Known rows, with every way that one mark hangs from another:
(gipip (sero baven lipek)): [-0.23  0.08  0.09 -0.22 -0.24 -0.26  0.22  0.07 -0.10  0.10  0.09  0.02
 -0.13  0.12 -0.03  0.26  0.00 -0.10  0.31  0.10  0.03 -0.03  0.01 -0.05
  0.01 -0.14]
(sero baven (bivi (retu defepan)) (gipip figap)): [-0.04 -0.14  0.15 -0.15 -0.40 -0.18  0.09 -0.03 -0.24  0.17 -0.13  0.24
  0.14 -0.08  0.00  0.11 -0.35  0.33  0.33  0.26 -0.18 -0.07 -0.33  0.10
  0.34 -0.43]
(gipip (figap defepan lipek zevu) (sero baven (bivi retu))): [-0.07  0.27  0.21 -0.37 -0.29 -0.42  0.04  0.10 -0.13 -0.07 -0.01 -0.05
 -0.08 -0.15 -0.10  0.28  0.14  0.08  0.32  0.21 -0.15  0.09 -0.16 -0.01
  0.12 -0.72]
(figap baven defepan lipek zevu): [-0.15  0.17  0.28 -0.09 -0.50 -0.23  0.26  0.17 -0.06 -0.36 -0.36 -0.07
  0.27 -0.06 -0.20  0.07  0.51  0.05 -0.04 -0.24  0.01  0.03  0.00  0.07
 -0.02 -0.51]
(zevu (figap baven (defepan retu) lipek)): [-0.04  0.11  0.04 -0.08 -0.18 -0.05  0.29  0.10 -0.07  0.00 -0.22 -0.13
 -0.01 -0.18 -0.20  0.12  0.25  0.23  0.09  0.10  0.07  0.01  0.09  0.14
  0.06 -0.30]
(baven (figap lipek zevu) (sero bivi gipip)): [-0.17  0.49  0.56 -0.24 -0.60 -0.21  0.14 -0.05 -0.09  0.10 -0.03  0.00
  0.22 -0.10 -0.21 -0.07 -0.01  0.00 -0.01 -0.05  0.19 -0.11 -0.04  0.15
  0.37 -0.24]
(lipek (sero gipip)): [ 0.02  0.18  0.11  0.01 -0.27  0.06  0.09 -0.02  0.09  0.07 -0.06 -0.04
  0.16  0.27 -0.07 -0.07 -0.29  0.06  0.27  0.06  0.06 -0.03 -0.09 -0.10
 -0.08 -0.23]
(bivi (retu (defepan (figap (baven sero) gipip lipek zevu)))): [-0.11  0.09  0.09  0.08 -0.35  0.08 -0.06 -0.09  0.12 -0.07 -0.09 -0.03
  0.05 -0.13 -0.27 -0.11  0.13  0.23  0.00 -0.05  0.01  0.00 -0.06  0.05
  0.04 -0.33]
(figap (baven (sero (bivi (retu defepan)) gipip)) lipek zevu): [-0.22  0.15  0.31 -0.08 -0.56 -0.26  0.19  0.01 -0.13 -0.07 -0.22  0.03
  0.34  0.07 -0.21 -0.03  0.33  0.10 -0.02 -0.05 -0.02  0.02 -0.13  0.14
  0.30 -0.48]
(baven (figap defepan gipip zevu) (sero (bivi retu) lipek)): [-0.25  0.43  0.69 -0.32 -0.73 -0.25  0.11 -0.05  0.07 -0.11  0.06 -0.07
  0.25 -0.27 -0.41 -0.06  0.10  0.08 -0.04 -0.22  0.11 -0.13  0.03  0.11
  0.32 -0.32]
(lipek (sero (baven figap))): [ 0.06  0.12  0.25 -0.18 -0.31  0.08  0.16 -0.07  0.03 -0.03 -0.05 -0.13
  0.09  0.21 -0.14 -0.06 -0.14 -0.16  0.17  0.15  0.10  0.03  0.07  0.00
  0.00 -0.11]
(figap gipip): [-0.11  0.22  0.12  0.02 -0.38  0.02  0.07  0.17  0.11 -0.05 -0.12 -0.09
  0.08  0.02 -0.07 -0.04  0.02  0.14 -0.01 -0.15 -0.05 -0.13  0.07  0.08
 -0.12 -0.12]
(figap (baven sero) (defepan retu) gipip zevu): [-0.15  0.38  0.34 -0.19 -0.56 -0.23  0.24  0.07  0.19 -0.35 -0.11 -0.16
  0.48  0.02 -0.27 -0.13  0.38  0.16 -0.03 -0.24 -0.08  0.05 -0.06  0.07
  0.02 -0.47]
(figap (baven sero) (defepan retu) gipip lipek): [-0.26  0.35  0.41 -0.09 -0.61 -0.29  0.24  0.06  0.01 -0.12 -0.26 -0.07
  0.35  0.03 -0.25 -0.07  0.47  0.27 -0.04 -0.04  0.06  0.05  0.14  0.06
  0.05 -0.43]
(baven (figap (defepan retu)) sero): [-0.05  0.42  0.44 -0.13 -0.35  0.03  0.08 -0.12  0.13 -0.04  0.01 -0.15
  0.12 -0.10 -0.28 -0.17 -0.02 -0.08  0.04 -0.02  0.31 -0.06  0.11  0.01
  0.05 -0.03]
(baven figap (sero (bivi retu) gipip)): [-0.09  0.33  0.49 -0.08 -0.50 -0.04  0.06 -0.15 -0.01  0.08  0.05  0.02
  0.17 -0.13 -0.19 -0.11 -0.26  0.09  0.05  0.02  0.19 -0.09 -0.10  0.12
  0.31 -0.08]
(bivi (retu (defepan (figap (gipip sero) zevu)))): [-0.07  0.12  0.00  0.04 -0.22  0.13 -0.10 -0.08  0.16 -0.06  0.01 -0.07
 -0.05 -0.16 -0.21 -0.06  0.02  0.23  0.11 -0.03 -0.02 -0.05 -0.10 -0.02
 -0.08 -0.33]
(baven (figap defepan (gipip sero))): [ 0.01  0.45  0.36 -0.14 -0.45 -0.05  0.12  0.07  0.12 -0.14 -0.03 -0.18
 -0.03 -0.23 -0.17  0.01  0.11  0.04  0.08 -0.12  0.13 -0.14  0.09  0.03
 -0.10 -0.17]
(lipek (sero bivi (gipip (figap baven (defepan retu) zevu)))): [ 0.06  0.13  0.21 -0.19 -0.28 -0.08  0.16 -0.01 -0.02  0.03 -0.09 -0.06
  0.26  0.21 -0.13 -0.02 -0.27  0.17  0.40  0.22 -0.04  0.09 -0.18 -0.03
  0.04 -0.54]
(zevu (figap lipek)): [-0.05  0.16 -0.04 -0.03 -0.14  0.03  0.15  0.14 -0.05  0.16 -0.15 -0.12
 -0.17 -0.16 -0.13  0.13  0.09  0.12  0.02  0.06  0.06 -0.09  0.12  0.15
  0.06 -0.14]
(bivi retu): [-0.13  0.06  0.03  0.15 -0.17  0.17 -0.08 -0.07  0.12 -0.16 -0.06 -0.02
  0.03 -0.13 -0.11 -0.04 -0.14  0.18  0.01 -0.06  0.07 -0.07 -0.06  0.00
 -0.07 -0.13]
(sero baven (bivi (retu (defepan (figap zevu)))) lipek): [-0.35 -0.30  0.30 -0.35 -0.45 -0.19  0.23 -0.06 -0.30  0.10 -0.06  0.20
  0.10 -0.08 -0.20  0.17 -0.10  0.17  0.22  0.11 -0.08 -0.07 -0.08  0.14
  0.33 -0.32]
(figap (baven sero) (defepan (retu bivi)) gipip): [-0.16  0.19  0.36 -0.06 -0.43 -0.15  0.27  0.01  0.07 -0.09 -0.17 -0.13
  0.39  0.05 -0.24 -0.11  0.33  0.25  0.09 -0.03 -0.06  0.08  0.03  0.10
 -0.10 -0.33]
(defepan (figap (baven sero) gipip lipek zevu) (retu bivi)): [-0.24  0.32  0.22 -0.30 -0.28 -0.12  0.31 -0.02 -0.04  0.08 -0.03 -0.05
  0.15 -0.04 -0.27 -0.05  0.23  0.35  0.08  0.07  0.01  0.25  0.06  0.22
 -0.05 -0.47]
(figap (defepan retu)): [-0.13  0.14  0.13 -0.06 -0.13  0.08  0.09 -0.01  0.07 -0.12 -0.14 -0.08
  0.16 -0.03 -0.13 -0.05 -0.02  0.16  0.18 -0.03  0.13 -0.08  0.03 -0.07
 -0.21 -0.22]

Rows:
[-0.22  0.10  0.39 -0.31 -0.63 -0.27  0.33  0.07 -0.12 -0.05 -0.09  0.10
  0.04 -0.15 -0.19  0.16  0.02  0.02  0.10 -0.10  0.11 -0.15  0.14  0.08
  0.19 -0.10]
(sero (baven (figap defepan gipip)) lipek)
[-0.07 -0.10  0.06 -0.03 -0.09  0.15  0.12 -0.08 -0.13  0.47 -0.21 -0.05
 -0.06  0.05 -0.22 -0.05  0.12  0.21  0.34  0.21  0.00 -0.02  0.00  0.08
 -0.23 -0.35]
(retu bivi (defepan (figap (lipek (sero gipip)))))
[-0.26  0.26  0.13 -0.24 -0.13  0.03  0.21 -0.02 -0.06  0.23 -0.04 -0.01
 -0.02 -0.11 -0.17 -0.01  0.02  0.45  0.16  0.16  0.08  0.12  0.14  0.16
 -0.20 -0.35]
(defepan (figap gipip lipek) (retu bivi))
[-0.17  0.24  0.11 -0.20 -0.31 -0.05  0.28  0.06 -0.04 -0.03 -0.09  0.02
  0.02 -0.05 -0.17  0.00  0.04  0.38  0.09  0.10  0.10  0.21  0.14  0.15
 -0.06 -0.35]
(defepan (figap baven gipip lipek) retu)
[ 0.15  0.17  0.10  0.01 -0.29 -0.04  0.11  0.05  0.09  0.00 -0.12 -0.06
  0.12  0.21 -0.12 -0.02 -0.26  0.09  0.34  0.11  0.02  0.07 -0.12 -0.11
 -0.07 -0.38]
(lipek (sero (gipip (figap baven defepan))))
[-0.30  0.08  0.35 -0.15 -0.45 -0.13  0.04 -0.03 -0.02  0.15  0.05  0.03
  0.14  0.02 -0.30 -0.03 -0.05  0.10  0.09 -0.05  0.01 -0.04 -0.02  0.09
  0.23 -0.25]
(baven (sero (bivi (retu (defepan (figap gipip zevu)))) lipek))
[-0.05  0.21  0.30 -0.03 -0.54 -0.22  0.24  0.10  0.08 -0.33 -0.18 -0.04
  0.41  0.05 -0.19 -0.03  0.23  0.00  0.04 -0.31 -0.04  0.05 -0.20  0.04
  0.05 -0.37]
(figap (baven (sero gipip)) defepan zevu)
[-0.09  0.13  0.27 -0.19 -0.42 -0.05  0.22  0.01 -0.14 -0.05 -0.15  0.02
  0.00 -0.07 -0.07  0.06  0.03 -0.09  0.00  0.05  0.14 -0.08  0.12  0.13
  0.13 -0.01]
(sero (baven (figap lipek)))
[-0.31  0.02  0.35 -0.12 -0.36 -0.13  0.12  0.03 -0.10  0.20 -0.01  0.02
  0.13  0.16 -0.20  0.01 -0.12 -0.06  0.13  0.01  0.08 -0.06  0.05  0.08
  0.18 -0.08]
(baven (sero bivi lipek))
[ 0.08  0.22 -0.05 -0.06 -0.13 -0.28  0.08  0.21 -0.06  0.02 -0.08 -0.12
 -0.29  0.04 -0.07  0.23  0.13 -0.01  0.34  0.27  0.00  0.18  0.00 -0.03
 -0.04 -0.47]
(gipip (figap baven lipek) sero)
[-0.22  0.17  0.35 -0.09 -0.41 -0.04 -0.02 -0.04  0.00  0.11 -0.02 -0.04
  0.17  0.03 -0.24 -0.12  0.03  0.09  0.00 -0.01 -0.02 -0.01 -0.03  0.12
  0.17 -0.26]
(baven (sero (bivi (retu (defepan (figap gipip lipek zevu))))))
[-0.05  0.12  0.17 -0.03 -0.38 -0.09  0.20  0.09  0.07 -0.26 -0.12 -0.12
  0.26  0.15 -0.18 -0.07  0.20 -0.15 -0.03 -0.18 -0.02  0.10 -0.08  0.13
  0.08 -0.21]
(figap (baven sero) zevu)
[-0.17  0.25  0.19 -0.09 -0.34 -0.09  0.04  0.10  0.05  0.01  0.04 -0.11
  0.04  0.00 -0.04  0.05  0.05  0.18  0.12  0.01 -0.12 -0.08 -0.03  0.06
 -0.07 -0.27]
(figap (gipip (sero (bivi retu))))
[ 0.07  0.13  0.00 -0.06 -0.01  0.00  0.01  0.09  0.05  0.01 -0.15 -0.11
 -0.07 -0.10 -0.16  0.04 -0.14  0.16  0.32  0.15  0.03  0.04  0.00 -0.03
 -0.20 -0.39]
(gipip (figap (defepan (retu bivi))))
[-0.30  0.18  0.24 -0.11 -0.16 -0.03  0.14 -0.04 -0.09  0.07 -0.26 -0.05
  0.15 -0.08 -0.17  0.01  0.25  0.26  0.14  0.07  0.15 -0.08  0.13 -0.01
 -0.20 -0.38]
(figap (defepan (retu bivi)) lipek)
[-0.20  0.35  0.16 -0.39 -0.31 -0.19  0.30  0.07 -0.06 -0.07  0.03 -0.04
  0.06 -0.05 -0.17  0.06  0.15  0.34  0.15  0.10  0.00  0.23  0.02  0.16
  0.00 -0.55]
(defepan (figap baven (gipip (sero bivi)) lipek zevu) retu)
[ 0.00  0.14  0.13 -0.11 -0.37 -0.10  0.28  0.16 -0.07  0.11 -0.18 -0.18
  0.01 -0.04 -0.19  0.11  0.23  0.20  0.04  0.13 -0.09  0.03  0.11  0.22
  0.16 -0.33]
(zevu (figap baven gipip (lipek (sero bivi))))
[-0.12  0.49  0.24 -0.20 -0.47 -0.23  0.09  0.19  0.21 -0.26 -0.01 -0.19
  0.18 -0.08 -0.13  0.05  0.32  0.10  0.08 -0.32 -0.16 -0.11 -0.08 -0.03
 -0.18 -0.49]
(figap defepan (gipip sero) zevu)
[-0.05 -0.04 -0.03  0.13 -0.16  0.25 -0.11 -0.11  0.11 -0.03 -0.08 -0.01
 -0.06 -0.15 -0.20 -0.08 -0.09  0.22  0.10  0.01  0.05 -0.05 -0.06  0.00
 -0.09 -0.21]
(bivi (retu (defepan figap)))
[-0.14  0.24  0.17 -0.01 -0.34 -0.05  0.09  0.02 -0.04  0.12 -0.19  0.00
  0.09  0.17 -0.09  0.00 -0.02  0.11  0.13  0.07  0.14 -0.06  0.06 -0.05
 -0.02 -0.30]
(figap (lipek (sero gipip)))
[-0.04  0.01  0.08  0.00 -0.25 -0.03  0.18  0.04 -0.11  0.17 -0.17 -0.12
 -0.04 -0.11 -0.24  0.07  0.23  0.13  0.03  0.16  0.00  0.01  0.05  0.21
  0.25 -0.23]
(zevu (figap (baven (sero (bivi (retu defepan)))) lipek))
[ 0.03  0.07  0.06 -0.09 -0.29  0.02  0.24  0.18  0.00 -0.23 -0.09 -0.03
 -0.01 -0.04 -0.15  0.06 -0.03  0.04  0.07 -0.17 -0.01  0.22 -0.04  0.17
 -0.09 -0.24]
(defepan (figap baven zevu))
[-0.02  0.29  0.17 -0.16 -0.41 -0.11  0.20  0.14  0.02  0.09 -0.16 -0.16
  0.01 -0.13 -0.20  0.11  0.23  0.19  0.04  0.01 -0.06 -0.07  0.12  0.11
  0.06 -0.33]
(zevu (figap defepan gipip (lipek (sero baven))))
